Each row was made from one small tree. Brackets hold a mark, then the marks that hang from it, in the order of their numbers. Every link used is in the known rows. Write each row's tree.
In the rows, zero is written as 128.
Known rows
[J875 [J291 J656]]: [113 154  94 100 143 115 140 126 184 173 136 161 120 157 147 153 125  94
 130 137 106 138 130 126 108 154  97 122 118 132]
[J804 J40 [J656 [J291 J479] J955]]: [ 69 134  96 105 151  71 135 143 171 149  92 110 123  87 146 132  73 116
 119 160  90  99 179  59 104 198 124 141 129 121]
[J656 [J291 J875] [J955 J40]]: [ 63 155 103 100 152 108 129 163 134 117  96 132 135  97 119 190  79 146
 158 155 123 120 193  90 113 173 112 150 169 172]
[J291 J40 J479 J656 J875]: [ 52 129 111 119 173 101 149 127 166 148 104 142 130 141 165 152 145 123
 129 140 128 129 175  89 115 177 117 138  97 123]
[J40 [J804 [J467 [J291 J656]]]]: [122 180  50 122 142 107 153 150 167 197 157 120 143 173 132 101 126  84
 103 189 104 124 155 131 120 144  83 103 145 158]
[J955 [J40 J804] [J656 J291]]: [ 59 192 146 129 112 109 148 175 124 159 137 109 102 116 103 152  50 155
 166 149 107 120 145 133 107 166  85 107 141 169]
[J804 J467 [J656 J291]]: [ 83 142  98 106 136 122 149 167 147 111  94 142 114 131 136 156  82 112
 126 141  97  87 166  84 148 164 106 148 132 130]
[J875 [J291 J40]]: [ 88 168  91 108 160 114 156 115 143 149 118 170 117 139 172 157 127 103
 160 114 129 161 105 114 136 121 116 138 109  96]
[J467 [J291 [J656 [J955 [J40 J804]]]]]: [108 165  61 106 150  89 155 163 175 204 152 104 166 140 137 142  98 104
 133 212 132 134 169 154  94 145  83 106 158 176]
[J955 J40]: [ 88 128 110 111 147 111 142 158 170 136 122 141 116 121 136 181 101 143
 148 154 140  92 141 124 137 167 108 114 139 160]
[J955 J656]: [ 85 155 136 123 158  96 147 139 161 153 153 125  97 128 138 134 114 137
 133 136 111 139 115  98 122 169 111  98 121 134]
[J875 J291]: [113 147  94 107 147 109 127 113 150 149 123 168 106 129 148 150 126 110
 142 123 114 142 114 107 125 145 105 123 129 113]
[J875 [J291 J479]]: [106 125  98 115 159  97 131 107 157 161 110 148 109 121 156 139 145 113
 120 124 108 122 138  99 116 158 119 116 127  92]
[J656 [J291 J875] J955]: [ 71 159 104 103 159  98 130 147 128 115  98 143 129 104 129 159  76 130
 142 143 108 154 188  63 120 172 109 153 148 146]
[J479 J291]: [ 63 139 130 135 179 100 133 153 171 124  93 161  98 113 129 155  84 134
 123 126 121 121 145  74 149 163 110 138 132 119]
[J291 [J40 J804] J467]: [ 90 171  99 120 139 100 170 130  99 113 119 169 116 116 145 137  55 138
 169 132 146 185  97 103 136 119  66 139 104  91]
[J804 J40 [J467 J291] [J656 J955]]: [124 151  18 104 175  74 137 126 185 163 138 120 139 126 150 106 145  82
 108 197 105 107 133  84 115 156 126 116 165 142]
[J291 [J467 J804] J656 J875]: [ 93 127 107 107 146 100 149 116 116 107 121 198  94 128 109 183  81 144
 141 118 117 148 131  90 119 141  62 139 107 154]
[J467 [J804 J40]]: [ 91 159  98 118 151  81 154 133 163 152 137 161  88 117 132 141  80 129
 133 124 102 119 123  93 126 162  93 120 104 158]
[J875 [J291 J467 J656]]: [133 146  86 103 133 119 139 111 148 144 134 184 109 143 127 163 105 108
 138 125 113 158  92 113 111 136  86 123 122 120]
[J656 J291]: [ 77 157 121 114 132 122 143 163 147 126 107 144 110 120 129 156  63 131
 135 124 115 125 157  83 141 171 107 136 124 147]
[J955 J40 [J656 [J291 J875]]]: [ 50 162 142 122 131 118 121 152 124 123 120 132  91 110  96 182  95 170
 164 136 113 105 148  99 108 186 114 114 155 186]
[J291 [J40 [J804 J656]]]: [ 65 134 111 106 144  89 160 141 126 111  98 160 117 122 177 146  72 118
 176 145 142 148 130 112 129 141  67 141  97  87]
[J40 J804]: [ 95 151 116 116 137  92 145 145 138 137 127 144 115 121 144 125  73 126
 145 153 121 144 144 110 122 160  68 117 123 118]
[J479 [J291 J40 J467]]: [ 57 163 114 136 181 107 158 141 131  99  85 185  96 107 129 168  66 142
 150 103 144 159 101  68 164 122 110 156 113  96]
[J955 [J40 J804]]: [ 88 147 112 112 133  99 141 162 145 144 124 133 120 116 130 158  75 142
 160 167 134 108 147 140 116 158  71 108 142 146]
[J955 [J656 J291]]: [ 67 179 143 128 136 112 147 156 145 146 139 121  94 124 121 141  74 139
 140 122  99 139 137  89 128 172 114 114 124 149]
[J955 [J656 [J291 [J40 J804] J467]]]: [ 61 215 130 135 123 110 174 149  79 126 132 142 100 115 118 134  31 151
 176 112 117 194  96  99 126 122  79 135 106 114]
[J40 [J804 J467]]: [106 172  92 119 149  98 157 154 147 149 131 127 127 141 144 113  99 115
 123 164 100 121 154 112 132 149  78 124 138 118]

Write each row's tree
[ 82 163  77 113 126 107 135 155 167 127 107 137 103 125 130 131  81 110
 126 151  85  73 146  77 128 185 114 134 135 152] -> [J804 J40 J467 [J656 J291]]
[ 92 117 113 104 114 115 132 141 104  74  85 181  89  97 119 178  34 144
 156 118 128 129 121  69 139 154  85 146 122 117] -> [J804 [J656 [J291 J467]]]
[ 95 175  80 102 176 101 194 145 163 148 134 144 156 138 158 162  81 106
 140 147 133 183 128 103 127 128 100 154 100 117] -> [J291 J40 J467 [J656 J955]]
[ 57 166  91 109 146 128 175 164 143 111  87 144 126 140 160 164  87 108
 145 130 114 103 159  92 160 138 117 167 110 116] -> [J804 J467 [J656 [J291 J40]]]
[ 93 123 102  92 156  68 151 143 141 124 110 137 137 105 164 136  64 112
 151 176 120 147 162 104 106 154  61 139 131  94] -> [J40 [J804 [J656 J955]]]
[ 99 134  59 104 168 100 126 139 174 169 137 127 155 136 131 171 144 116
 134 199 139 124 172 120  96 165 114 113 170 191] -> [J467 [J291 [J656 [J955 J40]] J875]]
[ 49 142 114 116 197  93 128 166 190 139  93 140 137 118 118 196 100 136
 132 167 119 105 194 101 105 173 111 148 160 172] -> [J479 [J291 [J656 [J955 J40]] J875]]
[ 96 131  82  96 164  66 137 130 182 135 122 139 122 102 158 135  91 111
 137 173 112 123 135  77 106 183 105 128 130 124] -> [J804 J40 [J656 J955]]
[ 74 132 110  95 151  96 151 159 148 113  94 137 130 102 151 167  51 111
 144 148 111 131 177  79 127 166 101 156 132 121] -> [J804 [J656 J291 J955]]
[ 79 187 136 128 101 109 148 164  93 130 135 132  91 102  85 162  27 173
 172 141 113 140 107 121 109 147  71 110 145 155] -> [J955 [J40 J804] [J656 [J291 J467]]]
[ 58 115 119 102 169  75 175 152 139 135  79 132 124  93 152 174  49 120
 122 126  93 111 206  76 125 149  98 168 106 105] -> [J467 [J804 [J656 [J291 J479] J955]]]
[ 84 148  94 113 171 102 155 110 152 165 102 150 124 127 178 147 145 107
 139 115 124 146 129 104 129 135 133 135 103  76] -> [J875 [J291 J40 J479]]
[106 163  87 111 132  89 162 129 161 149 149 177  90 128 109 149  63 128
 128 122 102 133  99 100 115 156  75 125  95 169] -> [J291 [J467 [J804 J40]] J656]
[ 80 158 100 114 162 105 193 126 110 109 114 190 101 119 142 178  63 140
 159  91 140 170  99  97 159  99  85 156  85 112] -> [J291 J40 [J467 J804]]
[ 80 169 138 123 135  91 147 157 141 162 154 112 105 120 123 144  87 153
 163 166 121 120 126 144 103 162  79  90 141 151] -> [J955 [J40 J804] J656]
[ 58 122 113 116 133  78 144 138 146 136  89 148  82  96 131 152  57 132
 128 115  89  80 163  70 116 182 100 141  94 139] -> [J467 [J804 J40 [J656 [J291 J479]]]]
[110  98  61 120 166  95 135 124 165 152 106 123 123 131 157 123 167 104
  96 172 118  75 159  88 135 157 127 109 146 105] -> [J804 [J467 [J291 J479]] J656]
[ 97 116  86 127 170  87 155 119 147 175 122 141 104 117 143 140 126 120
 106 132 123 119 152  93 135 138 110 109 117 130] -> [J467 [J291 J479] J804]
[104 116  93 104 133  77 145 109 124  99 114 195  70  94 121 164  53 144
 154 118 116 121  84  78 125 144  68 134 102 129] -> [J291 [J467 [J804 J40 J656]]]
[ 69 120 110 126 163  72 134 124 133  89  82 205  56  81 104 169  36 152
 143 104 108 111  92  60 133 146  78 145 112 122] -> [J479 [J291 [J467 [J804 J40 J656]]]]
[ 74 114 101 101 178  87 139 144 189 164 114 107 156 119 142 177 137 134
 118 183 117  93 211 112  86 190 117 127 147 159] -> [J291 J479 [J656 [J955 J40]] J875]
[118 114  53 112 155 106 136 130 159 136 119 143 116 143 151 136 146 100
 119 170 126  95 134  97 142 144 114 116 151 126] -> [J804 [J467 J291] J656]
[ 81 118  99 105 144  72 145 121 158 123 118 171  82 108 143 155  76 127
 146 128 109 102 122  87 122 166  83 127 100 142] -> [J467 [J804 J40 J656]]
[ 50 163 117 139 171  92 130 125  81  76  73 195  94  92 119 152  58 162
 175 120 141 183 115  66 132 126  71 157 129  93] -> [J479 [J291 [J40 J804] J467 J875]]
[ 74 140 104 109 116  99 120 148 156 117 103 155  90 105 130 146  55 126
 147 139 104  96 133  72 119 198 104 130 118 149] -> [J804 J40 [J656 J291]]
[112 119  40 122 159  83 121 115 180 166 120 118 111 125 146  97 167 103
  93 179 103  67 138  78 118 182 135  96 146 124] -> [J804 J40 [J467 [J291 J479]] J656]
[ 35 157 118 117 198  69 164 159 142 117  70 148 136 100 171 152  50 112
 159 150 132 161 163  91 130 127  79 174 120  73] -> [J479 [J291 [J40 [J804 [J656 J955]]]]]
[ 99  96  80 108 155  91 143 117 135 129 113 178  93 119 147 164 102 116
 142 136 136 118 127  95 135 127  83 117 117 135] -> [J467 J291 [J804 J656]]
[ 45 204 137 129 147 121 174 159 141 147 132 124 106 133 141 149  79 132
 155 110 115 160 125  95 140 150 124 131  99 136] -> [J955 [J656 [J291 J40]]]
[ 58 171 113 133 178 116 165 153 160 126 101 177 109 135 131 171  68 128
 136 115 133 154 115  90 150 134 105 154 100 120] -> [J479 [J291 J40 J467 J656]]
[ 81 195  84 121 159 104 182 151 141 149 123 130 141 148 166 119 101 107
 139 152 116 141 145 122 146 126  89 139 113 105] -> [J291 [J40 [J804 J467]]]
[111 153  92  98 169  85 192 140 155 151 141 158 133 129 131 172  59 117
 120 132 107 165 143 104 123 121  73 150 103 140] -> [J291 [J467 J804] [J656 J955]]
[ 64 135 112 111 170  85 130 141 132 132  85 118 135  91 135 146  95 136
 121 145 104 134 210  53 110 188 127 151 146 123] -> [J656 [J291 J479 J875] J955]
[ 70 122 121 123 141  97 138 118  76  94  76 178  84  84 101 175  61 168
 138  93 106 132 158  53 130 148  89 155 117 125] -> [J656 [J291 [J467 J804] J479 J875]]
[ 27 152 122 134 196 102 129 134 138  99  70 180 100 112 142 166 106 144
 154 114 138 147 147  64 144 150 119 157 124 113] -> [J479 [J291 J40 J875]]
